In the rows, 128 means zero.
Known rows, with every step that occurs
neku vite: [137 152 143 141 109 150 112 111 139 134 108 130 170 163 153 107 110 107
 173 127 179 154 115 134 146]
malol vepa kere neku vite sofe: [159 168 143 134 132 152 108 111 154 144 109 144 157 140  92  91 125 127
 160 111 170 164  96 166 152]
kere vepa malol sofe: [ 80 109 160 138 127  80 108 146 134 147 111 126 100  81 188 136  80 154
 150 141  93 144 154 208 103]
kere vepa malol: [111 140 142 132 107  91 121 157 152 152 136 117 111  89 169 123  71 162
 183 153 135 119 126 176 122]
kere neku vite finat malol: [110 146 173 185 120 159  80  64  95 146 165 172 148  97 145 122  96  91
 179 122 134 132  82 168 144]
rurin sofe vite finat malol vepa: [152 113 168 127 131 184 102  81 135 113 180 156 138  90 132 125  99 124
 146 102 116 121 115 172 120]
vite finat malol sofe rurin: [119  67 146 121 142 133 115 122  89 110 169 149 125  73 181 114 109  73
 129 112  86 115 126 192  88]
vepa kere neku vite finat: [136 139 140 159 133 171 102  90 138 143 118 154 163 121 135 122 114 131
 177 118 170 164  87 170 151]
vepa malol finat vite sofe: [103 106 168 149 134 147  98  77 126 147 121 146  96  66 112  73  66 115
 143 131  88 117 116 195 129]
malol vepa kere: [177 174 128  99 143 177  98 113 188 118 127 106 101 151 122 123 115 182
 144  86 151 122 122 156 122]
rurin sofe malol: [140  91 210 121 129 146 136 185  93 112 110 138 169  87 141 103 122 120
 152  86  59  80 114 133 125]
finat malol vepa kere: [165 181 142 116 137 174  83  95 172 123 148 117  94 142 123 124 107 168
 147  85 138 117 111 159 122]
finat vite sofe: [134 123 168 157 141 154 100  86 121 137 108 146 106  91 109  82  79 108
 150 123  83 120 104 172 130]
sofe malol finat: [ 81 108 177 120 134 161 115 111 106 128 133 126 150  72 136  89 104 141
 132  97 106  84 124 180 118]
neku vite finat malol sofe rurin: [119  73 144 127 132 132 114 114  92 113 165 152 136  88 182 113 108  63
 136 115 106 131 122 190  95]
vepa malol sofe rurin: [126  64 138  90 131 111 133 160 112 114 144 132 123  79 190 110 109  90
 130 122 109 121 151 183  84]
neku vite finat malol sofe: [ 84 109 181 177 133 127  82  81  95 140 140 163 115  85 173 135  93 100
 147 120  88 150 126 201 116]
vite finat malol vepa: [154 135 152 137 132 179  98  60 130 118 177 150 124  96 135 131 105 120
 153 106 156 116 116 174 119]
vite finat: [143 102 147 157 147 170 113 103 117 127 144 150 128  80 145 123 105 125
 161 123 126 126 108 177 133]
rurin sofe: [148  83 167 109 151 155 119 186 124 117 119 128 143 113 154 101 128 138
 138 121  66 100 133 128 139]
neku vite finat malol vepa kere: [164 173 137 131 128 178  84  77 173 126 153 128 105 145 121 126 104 156
 158  88 155 138 102 169 130]
vite finat malol: [119 129 176 182 132 160  81  74  90 137 182 165 116  73 147 124  89  98
 167 118 101 108  93 175 132]
sofe vite finat malol: [111 121 190 179 124 168  85  76 101 135 187 172 130  66 143 120  74 100
 164 112  77 119  87 181 128]
malol vepa kere neku vite finat: [146 139 135 148 133 177 105  79 149 137 123 152 163 125 129 126 117 135
 175 113 184 167  92 172 146]
kere neku: [121 165 154 116 153 155 105 135 130 143  84 132 177 121 143 113 139 160
 158 113 151 118 105 133 134]
sofe rurin: [157  93 122  90 140 151 135 153 113 103 153 125 146 106 166  96 123  91
 137 114 128  98 122 149 101]
neku vite sofe: [153 140 150 153 125 143 116 120 130 139 121 147 148 125 108  84 111  96
 163 126 147 154 104 166 153]

Rows
[113  76 173 155 142 166 114 105 131 126 144 164 140  61 149 126  80 131
 145 112  70 156 112 206 115] -> malol sofe vite finat
[161 163 150 124 134 185  87  87 177 122 162 131 103 124 117 126  93 167
 148  81 120 131 102 176 119] -> sofe vite finat malol vepa kere
[115 157 170 183 121 161  73  65 108 147 163 166 137 104 138 124  96 105
 178 113 131 134  78 170 144] -> vepa kere neku vite finat malol
[ 86  82 185 111 140 162 118 137 105 123 133 128 153  69 137  85 110 142
 125  97  76  79 129 173 124] -> rurin sofe malol finat
[ 79 102 149 108 127 139 106 115 138 146 148 120 112  68 154  93  86 152
 137 135 138 105 150 189 122] -> vepa malol finat
[169 108 176  95 130 168 136 138 132 101 127 131 163 106 131 117 129 136
 142  83 125  97 131 144 115] -> rurin sofe malol vepa
[144 157 151 148 131 142 112 122 129 149 104 151 168 126 104  87 122 108
 165 123 158 158  96 160 155] -> kere neku vite sofe
[132  68 136 104 131 142 126 117 115 120 155 140 118  67 139  70  86  76
 131 124 101 104 119 187 102] -> vepa malol finat vite sofe rurin
[137  64 175 141 142 182 122 135 132 120 153 162 154  67 139 114  87 131
 149 114  58 138 104 180 131] -> rurin sofe vite finat
[135  74 133 106 143 156 124 110 110 114 152 139 124  78 134  68  96  77
 127 116  94 102 111 183 102] -> malol finat vite sofe rurin
[131  84 190 107 133 172 123 176 146 116 132 141 172 101 143  97  89 142
 136 107  32 127 119 146 124] -> rurin sofe vite
[148 167 147 144 132 145 105 122 145 148 103 146 157 136  97  87 121 122
 164 115 156 161  91 163 155] -> vepa kere neku vite sofe
[ 96  98 171 128 129  95 109 142 125 141 107 133 101  78 185 131  93 135
 142 132 103 141 165 191 103] -> vepa malol sofe
[ 88 107 179 127 139 156 117 113 105 131 139 135 143  59 114  78 104 132
 129  96  98  91 118 194 124] -> vite sofe malol finat
[153 141 149 141 121 177  97  52 135 120 173 152 137 112 135 129 104 110
 161 109 172 130 113 169 126] -> neku vite finat malol vepa
[ 70  86 196 137 133 175  95  67 109 130  99 133 124  78 146  84  63 126
 136 108  51  84 116 166 113] -> rurin sofe malol finat vite
[114 102 195 172 128 168  87  95 100 132 187 173 134  64 144 117  78 100
 159 112  54 117  90 176 131] -> rurin sofe vite finat malol
[ 76 118 183 174 137 128  80  81  95 145 127 166 129  86 170 136 102 109
 149 117  95 153 120 198 118] -> kere neku vite finat malol sofe
[ 67 104 189 142 128 173  92  47 110 133  99 131 121  80 145  86  60 126
 141 108  73  87 113 172 110] -> sofe malol finat vite
[179 168 153 109 137 168 109 122 172 117 126 118 112 129 102 114 115 170
 146  70 133 117 109 166 120] -> vite sofe malol vepa kere
[138 195 149 107 151 169  84 108 161 141 104 127 148 135 122 123 134 184
 154  89 159 124  98 143 131] -> finat malol vepa kere neku
[ 99  80 168 158 130 142 117 115 140 137 149 160 133  52 155 131  62 143
 156 126  70 160 111 222 114] -> kere vepa malol sofe vite finat
[168 162 160 116 135 174 102  98 171 119 115 120 103 127 103 112  99 164
 146  72 119 115 105 167 116] -> finat vite sofe malol vepa kere
[130  72 134  95 146 131 129 150 107 106 139 130 132  95 183 109 120  91
 121 113 100 116 142 177  86] -> malol sofe rurin
[110  71 176 152 131 152 116 111 133 132 147 165 135  50 155 128  71 130
 151 119  76 159 120 210 114] -> vepa malol sofe vite finat
[ 97 103 187 125 131 150 112 135 142 124 119 144 152  91 159 116  77 142
 131 105  49 153 133 185 102] -> malol sofe vite
[ 64 115 137 118 125 124 107 118 146 152 151 114 113  71 156  98  75 171
 146 144 128 107 136 203 122] -> kere vepa malol finat
[132 196 145 131 115 161  89  90 157 146 102 136 180 174 133 115 122 135
 176 107 198 163  94 137 147] -> finat malol vepa kere neku vite
[147 149 151 138 126 177  95  54 134 127 160 155 152 113 132 129 114 119
 162 106 181 134 105 167 127] -> kere neku vite finat malol vepa
[153 153 155 122 129 170  98  74 135 117 166 137 127 116 138 125 110 125
 149 104 156 107 124 156 117] -> finat malol vepa
[ 87 111 202 141 125 147  98 117 127 130 140 155 144  82 159 118  69 128
 134 103  36 146 122 188 103] -> finat malol sofe vite
[ 66 100 170 135 123 160  87  50 132 145 109 128  97  79 157  90  46 133
 145 135  95 100 131 177 113] -> vepa malol finat vite
[165 147 169 112 122 161 132 107 135 118 117 142 178 112 105 109 129 124
 156  83 172 127 110 158 122] -> kere neku vite sofe malol vepa
